Each row comes from the steps of one walk. Every step used is in the known rows, and no mark comes twice. Write the walk behind each row, first mark first.
In the rows, zero is written as 128.
Known rows:
mafa detuf kibas rure sosat sotu: [123 149 162 169 169 119 175 103 132  69 128 142 121 186 236 136 104 222
 136 120  83 121 178 108  97 120 119  92 112 157 115 120]
notek rarez sosat sotu ralali feze: [174 151 186 111 157  98 131 126 120  77 114 109 128 198 115 150 132  80
 218 172  81 121 137 109 100  95  59 172 115 157  96 164]
detuf kibas rure: [108 119 146 159 168 126 158  71 146  64 123 119 116 160 226 127 101 197
 160 149 111 145 166 156 103 123 128 111 156 177 125 115]
rarez notek teve: [142 141 152 140 143  76  86  88  96 129 115 116  99 140 186 112  95  89
 174 119 102 168 172 132 125 125 148 137 130 158 105 102]
rure sosat rarez notek teve: [136 160 169 110 144  75  99 125 122 151  75 111 108 181 151  77 102  70
 201 136  82 140 176  91 119 126 144 114 111 193  95 106]
mafa notek rarez: [111 127 166 160 174  74 113 116 161 112 136 113  89 166 122  99 130  92
 171 138 101 149 151  99  89  93 109 141 117 155 118 134]
detuf kibas rure sosat rarez: [102 137 162 126 169 127 170 111 174  88  86 113 123 192 187  95 105 174
 188 160  89 118 174 112  98 122 123  85 134 209 115 117]
kibas rure: [104 132 126 143 157 108 133  92 141  82 135 150 115 153 164 126 105 152
 157 124 103 148 163 145 108 128 151 117 159 143 122 121]
mafa detuf kibas: [117 132 156 175 166  95 145 114 102  75 102 150 103 142 251 132 114 187
 125 146 107 128 156 139  86  92  93 122 122 132 123 112]
teve notek rarez sosat sotu: [107 171 185 127 160 100 126  99 154  83 122 114  94 226 113 155 146 131
 161 146  85 136 152 106  99 101  75 163 128 179 102 137]
feze ralali detuf mafa: [131 111 156 157 151  91 160 121 119  95  89 144  94  70 167 114 135 161
 126  96  99 138 117 118 134 123 145 143 121 128 114 104]
sotu ralali detuf: [117 139 130 112 166  73 136 136 114  98 100 162 127 142 127 104 120 165
 200 161  97 136 130 129 118 131 148 123 135  90  95 122]
kibas detuf mafa notek: [101 120 183 143 130 130 158 120 131  90 103 129  91 131 171 100 143 117
 184  96 112 174 111  89  82 117 159 115 102 189 105 155]
notek rarez sosat: [108 153 157 133 157  96  94 119 136 103 115  99 132 178 160 116 136  80
 175 156  97 131 159 116  86  88  86 161 138 149 109 144]
feze ralali detuf mafa notek: [118 120 177 175 143  73 175 127 147 112 105 126  68  76 145  95 149 148
 150  88 112 153 112  97 122 114 154 136 104 135 102 123]
teve notek rarez sosat: [ 90 173 174 114 160 102 105 104 157  93 119 110  93 203 141 128 124 116
 175 172  89 147 169 102  86  86  88 150 139 164 116 133]
sotu sosat: [111 139 148 118 121 102 107 142 110  96 101 150 144 107 143 126 126 153
 149 120  93 133 124 155 120 106 122 121 142 122 141  96]
kibas rure sosat: [ 90 150 137 114 153 125 128 116 149 103 136 137 131 163 173 102 102 150
 174 125  81 133 177  99 108 135 162  93 134 150 121 125]
rure sosat: [ 97 156 161 105 140 115 111 139 127 114 116 136 135 145 163 109 124 129
 157 121  79 120 145  92 113 133 135 108 116 151 114 120]
mafa detuf: [112 145 134 157 151  80 122 140 100  91 115 189 102 137 195 131 119 146
 122 123 103 133 157 127  91  96 122 128 123  95 119 119]
teve notek rarez sosat rure: [ 83 178 173 125 151 103 150 122 180  89  94  97  80 218 120 137 131 124
 161 172 102 136 157 110  79  77  77 150 161 170 123 131]
notek rarez sosat sotu ralali: [143 148 149 128 162  89 127 132 126  87 117 107 140 216 131 136 156  98
 217 165  91 110 136 108  93 105  75 158 123 156  91 153]
detuf kibas rure sosat sotu ralali: [134 129 158 126 168 133 183 105 143  69 125 107 147 205 199 127 116 212
 220 157  85 109 154 102 113 150 122  84 124 190 107 129]
ralali feze: [136 137 181 119 142 102 127 114 110  85 118 146 104 119 144 146 102 118
 140 130  92 144 132 139 116 112 109 140 131 143 120 129]
notek rarez sosat sotu ralali detuf: [142 164 146 125 183  73 135 131 125  91 105 123 145 204 103 129 149 131
 210 163  86 123 137 113 107 121  97 166 124 114  82 152]
rure sosat sotu ralali detuf kibas: [135 146 175 115 176 107 176 125 118  85  96 124 151 175 160 116 134 223
 203 160  78 104 124  97 129 155 120 110 100 151  88 123]
rure sosat sotu ralali detuf: [128 162 154  98 162  89 155 154 114 106 113 151 152 173 106 111 135 185
 198 135  68 107 124  87 135 160 148 112 101 116  88 129]
detuf kibas: [115 123 162 147 155 111 139  97 123  78 104 122 116 143 213 133 130 178
 144 147 108 129 135 147 106 121 102 126 135 175 121 108]
detuf mafa notek rarez: [125 107 167 151 160 103 118 125 152 106 117 137  80 136 173  97 119  89
 166 133 105 163 120  88  93  76 124 145  97 183 119 136]
sosat rarez notek: [ 93 143 136 133 136  54 135 121 120 110  79 153  96 179 145  96 116  97
 172 132  95 150 143 151  97 112 119 142 139 174 107 108]
detuf mafa notek rarez sosat: [109 139 179 141 138 111 115 131 152 114 110 106  98 154 184  98 135  62
 192 141 106 160 131  85  75  66 111 154 103 183  95 163]
feze ralali sotu sosat rarez: [147 138 124 167 143  68 155 182 147  88  91 125 107 130  90  88 162 136
 123 125  93  95 132 145 125  99  74 137 129 154 139  76]
teve notek rarez: [ 96 138 164 125 181 103 110 102 157  87 125 141  74 185 125 127 107 138
 150 164  89 148 164 105 103  93  96 141 138 163 139 112]
ralali detuf mafa notek: [107 130 165 141 142  92 152 126 135 112 102 167  85 101 156 102 123 152
 158 110 107 174 103 108 114 107 174 131 103 130  92 132]
kibas rure sosat rarez notek teve: [133 158 147 122 155  86 114 107 147 139  97 113 103 194 154  82  75  91
 219 132  80 154 210  98 112 128 167 101 130 197  98 110]

Write each row's walk:
[161 152 194  91 137 112 153 144 107  89 117 142 135 165 122 139 118 134
 197 138  64 107 122  82 127 136 107 115 100 156  98 141]
rure sosat sotu ralali feze
[153 145 155 125 126  62  94 132 110 134  64 125 116 141 124  95 101  92
 194 131  97 155 157 153 125 100 135 125 136 170 118  82]
sotu sosat rarez notek teve
[148 131 167  98 144  98 138 127 106  85 110 153 114 137 140 134 100 114
 202 165  95 133 128 128 110 109 111 130 128 130 114 136]
sotu ralali feze
[169 154 119 138 136  58 102 148 114 121  87 132 109 164 123  76 102 100
 164 142  88 146 162 154 131  91 111 138 124 174 116  76]
ralali sotu sosat rarez notek teve
[121 164 175 109 168  96 138 120 147  79 122 117 102 243 110 147 145 131
 218 185  88 125 146  92  94 108  76 149 124 171 102 144]
teve notek rarez sosat sotu ralali
[150 143 183 149 150  78 106 113 146 138 123 105  83 135 142 123 133  98
 179 122 121 158 149  95 114 120 152 119 112 159  90 125]
mafa notek teve
[110 150 145 129 109  98 153 154 132  94  78 139 132 125 128 132 130 167
 129 117 108 126 113 162 115 101 112 118 166 131 148  95]
sotu sosat rure
[139 105 172 190 178  72 149 124 162 110 109 108  67 100 129  84 136 119
 157 110 103 150 131  80 114  91 122 156 100 140 117 121]
feze ralali detuf mafa notek rarez
[126 153 109 146 126 102 160 173 139  81 106 140 123 146 121 115 132 173
  99 129  97 116 118 164 123  92  90 133 154 129 144  88]
ralali sotu sosat rure
[137 123 138 150 191 101 199  82 134  53 111 140 131 185 163 135 112 249
 200 155 102 137 142 152 127 155 135 117 147 145  96 123]
sosat sotu ralali detuf kibas rure
[117 121 127 139 195 103 178  86 141  65 109 134 128 162 189 106  91 230
 218 186 108 147 160 147 108 139 147 106 158 126 108 121]
sotu ralali detuf kibas rure
[ 88 158 155 108 127  76 126 142 125 127  84 138 114 186 151  69 110  92
 187 129  74 132 156 104 100 119 132 118 119 189 104 112]
rure sosat rarez notek
[138 129 145 121 148  84 150 136 110  81 113 153 125 174 132 147 149 152
 185 137 101 116 110 131 120 145 115 130 124 145 102 124]
sosat sotu ralali
[121 150 105 141 125  62 126 163 117  98  97 153 117 172 126  68 114 120
 144 140  82 139 139 169 110  86  98 144 133 165 130  83]
ralali sotu sosat rarez notek
[172 124 191 177 159  77 147 116 144 136  99  97  60  70 143 104 137 126
 164  91 118 158 131  76 139 122 169 131  95 142  88 114]
feze ralali detuf mafa notek teve
[ 99 159 162 105 143  97 134 158 147 118  79 142 124 175 125  98 133 112
 170 138  79 109 142  93 107 123 121 108 112 178 105 117]
rure sosat rarez
[107 110 160 123 137 148 144 118 110  76  89 156 113 126 193 114 132 130
 164 100 105 157 114 110  95 130 152 126 117 176 120 140]
kibas detuf mafa
[111 140 145 113 189 127 173 107 146  87 108 123 148 170 198  83  87 228
 234 184  84 132 172 103 114 150 157  80 134 133 104 128]
sotu ralali detuf kibas rure sosat
[115 157 172 116 134 107 135 130 122 106 121 139 136 163 136 137 148 146
 142  98  74 110 127  96 129 148 121 116 103 167 104 118]
rure sosat sotu
[137 144 112 133 137  83 135 176 139  90  93 168 125 163  98  96 142 138
 130 142  92 114 125 160 118  91  91 135 127 155 128  89]
ralali sotu sosat rarez
[131 156 158  99 144 104 147 146 115  99 117 142 144 183 135 126 142 147
 198 135  75 100 121  84 124 147 125 104 101 157 100 131]
rure sosat sotu ralali
[111 169 167 129 120  94 138 121 119  90 116 126 131 181 146 161 169 127
 154 109  98 124 120 136 109 130 105 151 129 159  80 141]
rarez sosat sotu
[129 124 175 184 177  81 174  98 132  82  96  94 104 104 177 114 147 214
 136 127 106 120 141 135 133 137 102 139 137 141 116  96]
feze ralali detuf kibas
[167 132 178 113 146  92 158 126 105  71 119 153 113 156 117 163 120 133
 185 140  92 121 111 133 125 130  99 145 119 148 102 141]
sosat sotu ralali feze
[117 140 148 113 128  81 128 158 130 103  66 161 133 138 103 114 137 134
 161 135  96 121 118 153 112  97 112 117 142 154 128  94]
sotu sosat rarez
[ 98 144 140 120 111  61 121 145 111 110  70 151 122 152 125  89 112 119
 179 128  91 148 138 171 108  94 117 130 149 165 131  90]
sotu sosat rarez notek
[112 135 161 144 177  96 156  95 120  83  94 129 120 129 188 118 119 211
 143 147 100 143 131 150 117 130 124 134 139 134 108 104]
ralali detuf kibas
[121 150 165 145 179 125 183  82 145  76 120 121 143 177 171 126 110 248
 156 122  75 128 157 122 133 160 146 103 127 164  99 117]
ralali detuf kibas rure sosat sotu
[ 95 134 161 134 168 144 151  88 152  84 125 107 136 165 225 103  97 196
 178 151  87 130 175 107 106 135 136  87 135 182 120 116]
detuf kibas rure sosat
